Known rows, with every step that occurs
pizif > noba > fotaz > sasin > tarak: -0.08 1.91 0.70 1.56 -1.29 2.52 0.40 2.76 -1.18 4.05 -0.73 -0.52 -0.52
 3.83 4.76 3.03 1.93 2.95 0.71 -1.74 -1.21 4.89 0.86
sasin > tarak > noba > fotaz: -0.60 -0.38 1.05 3.31 0.11 1.81 3.87 1.10 -1.30 0.66 -1.67 -1.91 -1.02
 2.66 1.95 2.58 0.31 3.31 2.21 -2.35 -1.40 -0.99 1.40
pizif > noba > fotaz: 1.10 0.43 0.44 0.92 -0.31 2.03 -0.10 2.82 -0.79 3.53 -0.69 -1.35 -0.67
 3.01 1.91 1.92 0.51 -0.06 0.87 0.13 -0.36 2.96 0.32
bisutu > fotaz: 1.43 0.09 0.52 1.05 -0.39 1.32 0.52 1.43 -1.26 -0.43 -0.79 1.09 2.00
 0.01 1.65 0.31 -0.13 -1.48 -0.69 -1.38 -1.18 -0.10 -0.89
bisutu > fotaz > sasin > pizif > noba: 1.60 1.92 0.66 0.39 -0.89 2.93 1.24 3.55 -1.67 4.24 0.18 1.64 2.33 1.52
 3.94 1.93 1.66 -1.94 4.16 -0.37 -2.43 5.27 -1.04
tarak > noba: -0.21 -0.48 0.95 0.79 -0.57 -0.28 3.52 0.01 -0.51 0.19 -0.44 -0.69 -0.17
 0.36 -0.40 0.40 0.00 0.90 1.83 0.81 -0.46 -0.99 0.40
tarak > noba > fotaz > sasin > pizif > fotef: 0.99 2.44 0.72 1.19 -1.49 1.36 5.05 2.57 -1.60 2.71 1.47 -0.14 -1.30
 3.70 4.30 2.65 5.49 -0.39 9.05 0.07 -0.49 1.75 1.76
fotaz > sasin > pizif: 0.14 1.94 -0.30 -0.56 -0.20 0.47 0.76 0.44 -0.66 1.80 1.50 1.45 -0.20
 0.60 1.68 1.28 1.61 -0.56 4.39 0.09 -0.32 2.68 0.61
fotef > pizif > noba > fotaz > sasin > tarak: 1.08 5.20 0.74 2.50 -1.18 2.84 0.92 2.60 -0.35 3.71 0.02 0.15 -1.31 4.59
 5.53 3.39 5.12 3.52 1.59 -1.27 -2.58 4.27 0.72
bukeze > fotef > pizif > bisutu > fotaz: 3.74 2.59 -0.48 2.58 0.49 2.89 0.62 0.07 -0.96 -3.19 -0.16 1.10 0.52
 2.66 4.91 -0.97 3.70 -0.65 -0.51 -0.16 -0.96 0.69 -0.49
bisutu > fotaz > sasin > tarak > noba: 0.13 1.03 1.70 2.78 -2.04 1.66 4.59 1.29 -2.19 0.33 -1.12 0.92 1.97 1.15
 4.16 1.56 1.24 2.40 1.04 -2.62 -2.65 0.88 0.04
pizif > bisutu: 1.22 -0.54 -0.10 0.19 0.67 -0.47 -0.08 -0.35 -0.56 -0.34 -0.36 -0.64
 -0.46 1.11 3.10 -1.54 0.45 0.58 -0.12 0.99 0.41 1.72 -0.76
sasin > fotaz > noba: 0.73 2.26 0.19 1.46 -0.32 -0.53 0.15 0.72 -0.31 0.82 2.74 2.38 -0.35
 3.66 1.32 1.27 -1.48 0.51 -0.47 -0.23 0.25 1.89 2.76
noba > fotaz > sasin > pizif: 1.11 2.43 -0.37 0.49 -0.52 1.62 0.80 1.89 -1.51 2.59 1.16 1.35 -1.13
 2.73 3.12 3.01 2.01 -0.68 4.58 -0.63 0.10 2.98 1.89
bukeze > fotef > tarak > noba > fotaz: 3.88 -0.23 -0.60 2.99 -1.48 2.63 2.22 0.81 -0.87 -1.32 0.30 -0.15 -0.98
 3.48 1.04 3.88 0.35 -0.36 1.74 -1.71 0.08 -1.95 4.36
fotaz > sasin: 0.28 1.81 0.10 -0.66 -1.82 -0.48 0.05 0.14 -0.50 0.78 1.11 1.51 0.00
 0.52 1.86 0.43 1.38 0.30 -0.12 0.58 0.61 2.22 0.70
pizif > bisutu > fotaz > sasin > tarak: 1.61 1.01 0.70 2.10 -0.58 1.41 1.03 1.08 -2.22 -0.26 -1.02 1.07 1.60
 1.97 7.59 -0.21 1.80 2.11 -0.84 -2.20 -1.71 3.40 -1.15
sasin > pizif: -0.13 0.16 -0.47 0.31 1.52 0.97 0.75 0.33 -0.21 1.08 0.46 0.08 -0.02
 0.10 -0.24 0.77 0.26 -0.87 4.36 -0.40 -0.92 0.52 -0.04
sasin > pizif > fotef > fotaz > noba: 1.10 3.04 -1.64 1.23 0.11 3.18 1.15 2.31 0.45 1.50 3.20 2.71 0.03 2.64
 2.99 0.52 3.91 0.18 6.10 1.76 0.95 2.88 0.49
noba > fotaz > sasin > tarak > bisutu: -0.33 3.69 0.08 0.80 -2.49 1.77 0.87 1.88 -0.42 0.80 -1.61 2.50 -1.78
 2.32 4.89 3.49 2.71 3.51 1.36 -2.90 -0.41 0.80 1.23
fotef > pizif: 0.97 3.24 -0.07 0.85 0.10 0.17 0.43 -0.19 0.86 -0.43 0.65 0.69 -0.76
 0.85 0.78 0.24 3.34 0.55 0.88 0.42 -1.43 -0.55 -0.06
fotef > pizif > bisutu > fotaz > noba: 4.34 4.70 0.17 2.59 -1.20 0.68 0.63 1.70 -0.97 -1.07 1.71 2.82 0.77 3.20
 7.12 -1.28 3.05 1.05 -0.68 0.69 -2.03 2.60 -1.11
fotef > tarak > bisutu: 2.91 1.56 -0.80 -0.45 -2.38 0.06 -0.49 0.88 1.33 -0.56 -0.97 2.91 -0.33
 -0.31 1.25 2.82 0.85 0.18 1.30 -1.72 -1.34 -2.37 1.16
pizif > fotef > tarak > noba > fotaz: 3.82 0.53 0.31 2.40 -2.27 0.91 3.31 2.66 -0.50 0.59 0.49 -0.82 -0.79
 3.25 3.21 3.37 3.81 -0.37 4.73 -1.47 -1.28 -1.94 2.81
noba > fotaz > sasin > tarak: -0.10 2.05 0.19 1.69 -1.25 1.59 0.45 1.33 -1.46 1.35 -0.26 0.35 -0.95
 2.87 4.31 2.78 1.80 2.78 0.22 -2.56 -0.40 2.14 1.71
bukeze > fotef > tarak > noba: 2.93 -0.90 -0.61 1.97 -1.21 1.53 2.39 -0.56 -0.04 -1.94 0.59 0.23 0.15
 1.31 -0.34 2.29 -0.20 0.04 1.45 -0.99 -0.46 -2.34 3.21
pizif > bisutu > fotaz > noba: 3.27 1.64 0.22 1.77 -1.16 0.70 0.13 1.72 -1.80 -0.76 0.84 2.17 1.62 2.29
 6.51 -1.69 -0.16 0.44 -1.50 0.10 -0.55 3.19 -0.94

Rows
2.90 1.88 0.01 0.91 -2.28 0.38 4.16 1.70 -0.31 1.74 2.42 1.06 0.18 1.74
 3.44 2.99 5.02 -0.75 8.84 -0.57 -2.29 0.61 2.28
fotaz > sasin > pizif > fotef > tarak > noba
-0.10 1.35 0.40 1.69 -0.96 2.54 1.45 1.91 -0.24 -1.04 -3.26 2.34 1.40
 -0.28 3.35 1.64 0.87 2.03 0.55 -3.92 -2.73 -1.72 -1.52
sasin > tarak > bisutu > fotaz
-1.30 0.93 1.26 1.71 -1.49 0.34 3.97 -0.10 -0.87 0.73 -0.24 -0.05 -0.01
 1.00 2.28 1.49 1.29 3.76 1.79 -1.08 -1.39 0.92 0.89
fotaz > sasin > tarak > noba
1.00 3.02 -0.93 1.33 0.30 2.00 0.01 -1.17 0.78 -2.44 1.04 0.72 -0.99
 1.56 0.11 0.26 3.42 0.35 0.37 0.31 -0.04 -0.82 1.04
bukeze > fotef > pizif
1.87 1.84 -1.38 0.02 0.64 2.55 0.93 0.45 -0.93 1.93 0.98 2.57 -0.88 2.57
 5.01 0.38 2.48 0.21 4.01 2.56 1.49 5.57 -0.05
fotef > fotaz > sasin > pizif > bisutu
3.25 2.48 -0.92 0.07 -1.68 0.55 0.73 1.77 0.04 1.54 2.79 1.84 0.41 1.54
 3.88 2.64 5.12 -1.56 6.98 -1.24 -1.42 1.51 1.83
fotaz > sasin > pizif > fotef > tarak
0.33 1.49 0.89 1.86 -1.57 1.86 1.10 1.47 -1.70 0.11 -0.75 1.88 2.17 0.75
 4.52 1.40 1.29 1.58 -0.69 -3.30 -2.05 1.73 -0.33
bisutu > fotaz > sasin > tarak
0.84 1.92 0.62 1.17 -1.08 1.30 4.31 1.73 -2.08 2.76 0.82 0.49 -1.35 2.96
 2.83 3.38 1.90 0.05 6.47 0.06 -0.55 1.94 2.13
tarak > noba > fotaz > sasin > pizif
-1.63 -0.95 1.00 2.36 0.29 0.73 3.96 -0.16 -0.39 0.02 -1.34 -1.64 -0.09
 0.63 0.48 0.95 -0.11 3.57 1.82 -1.53 -2.08 -1.23 0.21
sasin > tarak > noba
0.91 0.51 0.00 1.01 1.10 3.06 0.59 3.29 -0.92 4.75 -0.32 -1.21 -0.71
 3.29 1.75 2.79 0.75 -0.87 5.24 -0.24 -1.22 3.40 0.19
sasin > pizif > noba > fotaz
1.39 2.20 0.56 0.07 -2.09 1.79 -0.04 2.91 -1.10 4.33 0.28 0.38 -0.64
 3.43 3.79 2.41 1.99 0.17 0.80 0.54 0.20 5.24 1.14
pizif > noba > fotaz > sasin
0.16 2.55 -0.25 -0.48 -0.70 0.57 1.59 1.37 -0.31 1.74 2.14 0.97 -0.10
 1.19 3.22 0.60 5.25 -1.21 6.90 0.16 -0.28 2.45 0.26
fotaz > sasin > pizif > fotef
-0.19 3.55 0.50 0.64 -2.54 2.77 0.86 3.19 -0.27 3.71 -2.26 1.49 -1.32
 3.17 5.39 3.88 2.86 3.57 1.99 -1.94 -1.22 3.53 0.49
pizif > noba > fotaz > sasin > tarak > bisutu
0.78 2.19 -0.88 -0.24 -0.07 3.99 0.99 2.18 -0.12 5.11 0.83 2.27 0.10
 2.35 2.21 2.27 2.27 -0.30 4.68 2.45 0.32 6.59 -0.21
fotef > fotaz > sasin > pizif > noba
1.25 0.44 1.59 2.75 -1.36 1.10 4.56 1.11 -2.80 -0.06 -1.44 0.37 1.45
 2.29 7.14 0.19 1.46 2.93 0.98 -1.50 -2.31 2.61 -0.81
pizif > bisutu > fotaz > sasin > tarak > noba
2.99 0.69 -1.02 0.78 0.07 1.10 0.66 1.86 0.59 0.87 1.73 0.30 0.54 1.13
 1.79 2.12 3.78 -1.75 7.02 -1.78 -2.10 -0.74 1.14
sasin > pizif > fotef > tarak
4.36 2.12 -0.12 0.76 -3.02 1.67 0.81 3.43 0.44 -1.28 -1.17 3.33 1.72
 0.30 4.67 2.43 4.21 -1.72 3.15 -3.14 -2.45 -2.56 0.04
pizif > fotef > tarak > bisutu > fotaz
2.09 1.48 0.45 1.47 -0.45 0.74 4.37 1.48 -2.61 2.34 0.47 -0.12 -1.92
 4.25 5.83 1.85 2.30 0.72 6.35 1.16 -0.09 3.58 1.29
tarak > noba > fotaz > sasin > pizif > bisutu
2.36 5.49 0.77 0.94 -2.12 1.68 0.43 2.86 -0.31 4.03 0.99 1.04 -1.51 4.28
 4.64 2.80 5.21 0.86 1.67 1.06 -1.17 4.61 0.84
fotef > pizif > noba > fotaz > sasin
2.01 1.93 0.26 1.74 -1.75 1.10 0.13 2.11 -1.21 -0.47 1.27 2.86 2.18 1.14
 3.35 -0.02 -0.61 -0.01 -1.32 -0.97 -0.92 1.48 -0.05
bisutu > fotaz > noba
4.24 2.35 0.50 1.64 -4.03 0.56 3.45 2.71 -1.05 1.34 1.65 0.78 -0.78 3.66
 5.25 3.88 5.09 -0.12 4.76 -0.95 -0.50 0.18 3.55
pizif > fotef > tarak > noba > fotaz > sasin
1.84 3.51 0.22 0.67 -3.03 1.21 0.64 2.76 -0.25 -0.77 -0.13 4.86 1.38
 0.56 4.05 0.73 0.07 0.55 -0.24 -1.04 -1.03 0.07 -0.46
tarak > bisutu > fotaz > noba
0.63 2.47 -1.28 -0.04 -0.07 3.06 0.87 0.77 -0.35 2.26 1.26 3.16 -0.30
 1.47 1.83 1.85 2.02 -0.45 4.16 1.62 1.28 3.73 0.73
fotef > fotaz > sasin > pizif
-1.29 3.12 0.01 -0.11 -2.27 0.69 1.08 0.45 0.41 0.13 -1.51 2.82 -0.69
 0.14 3.45 1.86 2.28 3.62 1.07 -1.98 -0.84 0.51 0.04
fotaz > sasin > tarak > bisutu
0.87 2.84 -0.81 -0.34 -1.75 2.19 0.87 1.23 0.20 1.11 1.58 2.51 -0.24
 1.81 3.68 0.43 5.41 -0.17 2.40 1.97 2.35 3.14 0.46
pizif > fotef > fotaz > sasin
1.23 2.37 -1.16 1.10 -1.09 2.13 -0.27 0.90 0.39 0.53 1.98 3.22 -0.05
 1.88 1.88 0.36 0.03 1.39 -0.79 1.99 1.92 2.60 0.94
fotef > fotaz > noba
4.02 1.64 -0.43 2.19 -3.28 2.20 2.30 0.87 -1.50 -0.59 1.40 1.43 -1.07
 3.87 3.09 4.35 1.64 -0.10 1.71 -1.28 0.61 0.22 5.07
bukeze > fotef > tarak > noba > fotaz > sasin
4.20 2.35 -0.62 0.92 -1.69 2.54 1.58 3.82 0.27 0.01 -0.72 3.38 1.66 0.68
 4.26 3.34 4.49 -2.60 7.41 -3.46 -3.51 -2.18 -0.18
sasin > pizif > fotef > tarak > bisutu > fotaz
-0.67 3.30 -1.80 0.92 -1.57 4.87 0.65 -0.23 0.62 -1.38 -1.11 4.47 -1.17
 1.66 3.07 2.40 2.88 3.39 0.40 -0.74 2.06 1.31 1.40
bukeze > fotef > fotaz > sasin > tarak > bisutu
-1.07 1.55 0.21 0.82 -0.94 0.46 0.49 -0.03 -0.48 0.52 -0.01 0.76 0.11
 0.77 2.79 0.93 1.40 2.87 -0.09 -1.95 -0.87 1.79 0.50
fotaz > sasin > tarak
2.01 3.72 0.37 1.52 -0.30 2.32 0.42 2.78 0.12 3.18 -0.11 -0.68 -1.47
 3.78 2.71 2.39 3.84 0.57 1.52 0.52 -1.76 2.47 0.17
fotef > pizif > noba > fotaz
3.80 -0.06 0.29 2.40 -1.78 0.78 2.73 1.77 -0.99 0.68 -0.11 -0.21 -0.64
 2.59 1.75 3.99 0.13 0.03 2.23 -1.57 -1.34 -1.73 3.01
fotef > tarak > noba > fotaz
1.93 1.80 -2.32 0.65 1.03 4.37 0.46 -0.68 -0.99 -0.01 1.48 2.61 -1.14
 3.37 4.42 0.29 2.66 -0.31 3.53 2.41 2.91 5.29 1.11
bukeze > fotef > fotaz > sasin > pizif > bisutu
1.56 1.97 0.36 0.61 -0.76 1.84 1.29 2.02 -1.97 1.37 0.67 2.63 1.96 0.70
 3.36 1.58 1.47 -2.02 3.76 -1.30 -1.55 2.55 -0.23
bisutu > fotaz > sasin > pizif
1.35 3.57 0.07 -0.31 -2.04 2.05 1.89 2.48 -0.93 0.95 -0.82 4.82 1.11
 0.26 3.99 2.39 2.43 -1.30 4.78 -1.67 -1.61 1.30 -0.76
tarak > bisutu > fotaz > sasin > pizif
3.72 0.65 -0.01 2.49 -0.87 1.93 4.01 3.08 -0.68 1.67 0.97 -0.87 -0.72
 3.46 2.99 4.16 4.02 -1.22 9.12 -1.77 -2.24 -1.46 2.83
sasin > pizif > fotef > tarak > noba > fotaz
2.97 4.04 -1.10 -0.84 -2.90 0.77 1.20 2.33 1.00 1.19 1.20 3.85 -0.42
 0.94 4.49 3.37 5.93 -0.84 8.09 -1.43 -1.52 0.13 1.46
fotaz > sasin > pizif > fotef > tarak > bisutu
2.85 -0.12 0.42 1.40 -1.95 -0.15 3.41 1.28 0.40 -0.07 0.78 -0.61 0.19
 1.23 1.85 1.68 3.33 -0.25 4.48 -0.70 -1.72 -2.19 1.61
pizif > fotef > tarak > noba
2.28 2.08 -0.46 0.56 0.15 1.09 0.74 1.59 -2.05 2.26 0.85 0.61 -1.67 3.99
 6.34 1.44 2.50 -0.22 4.48 0.38 0.50 4.65 0.98
noba > fotaz > sasin > pizif > bisutu
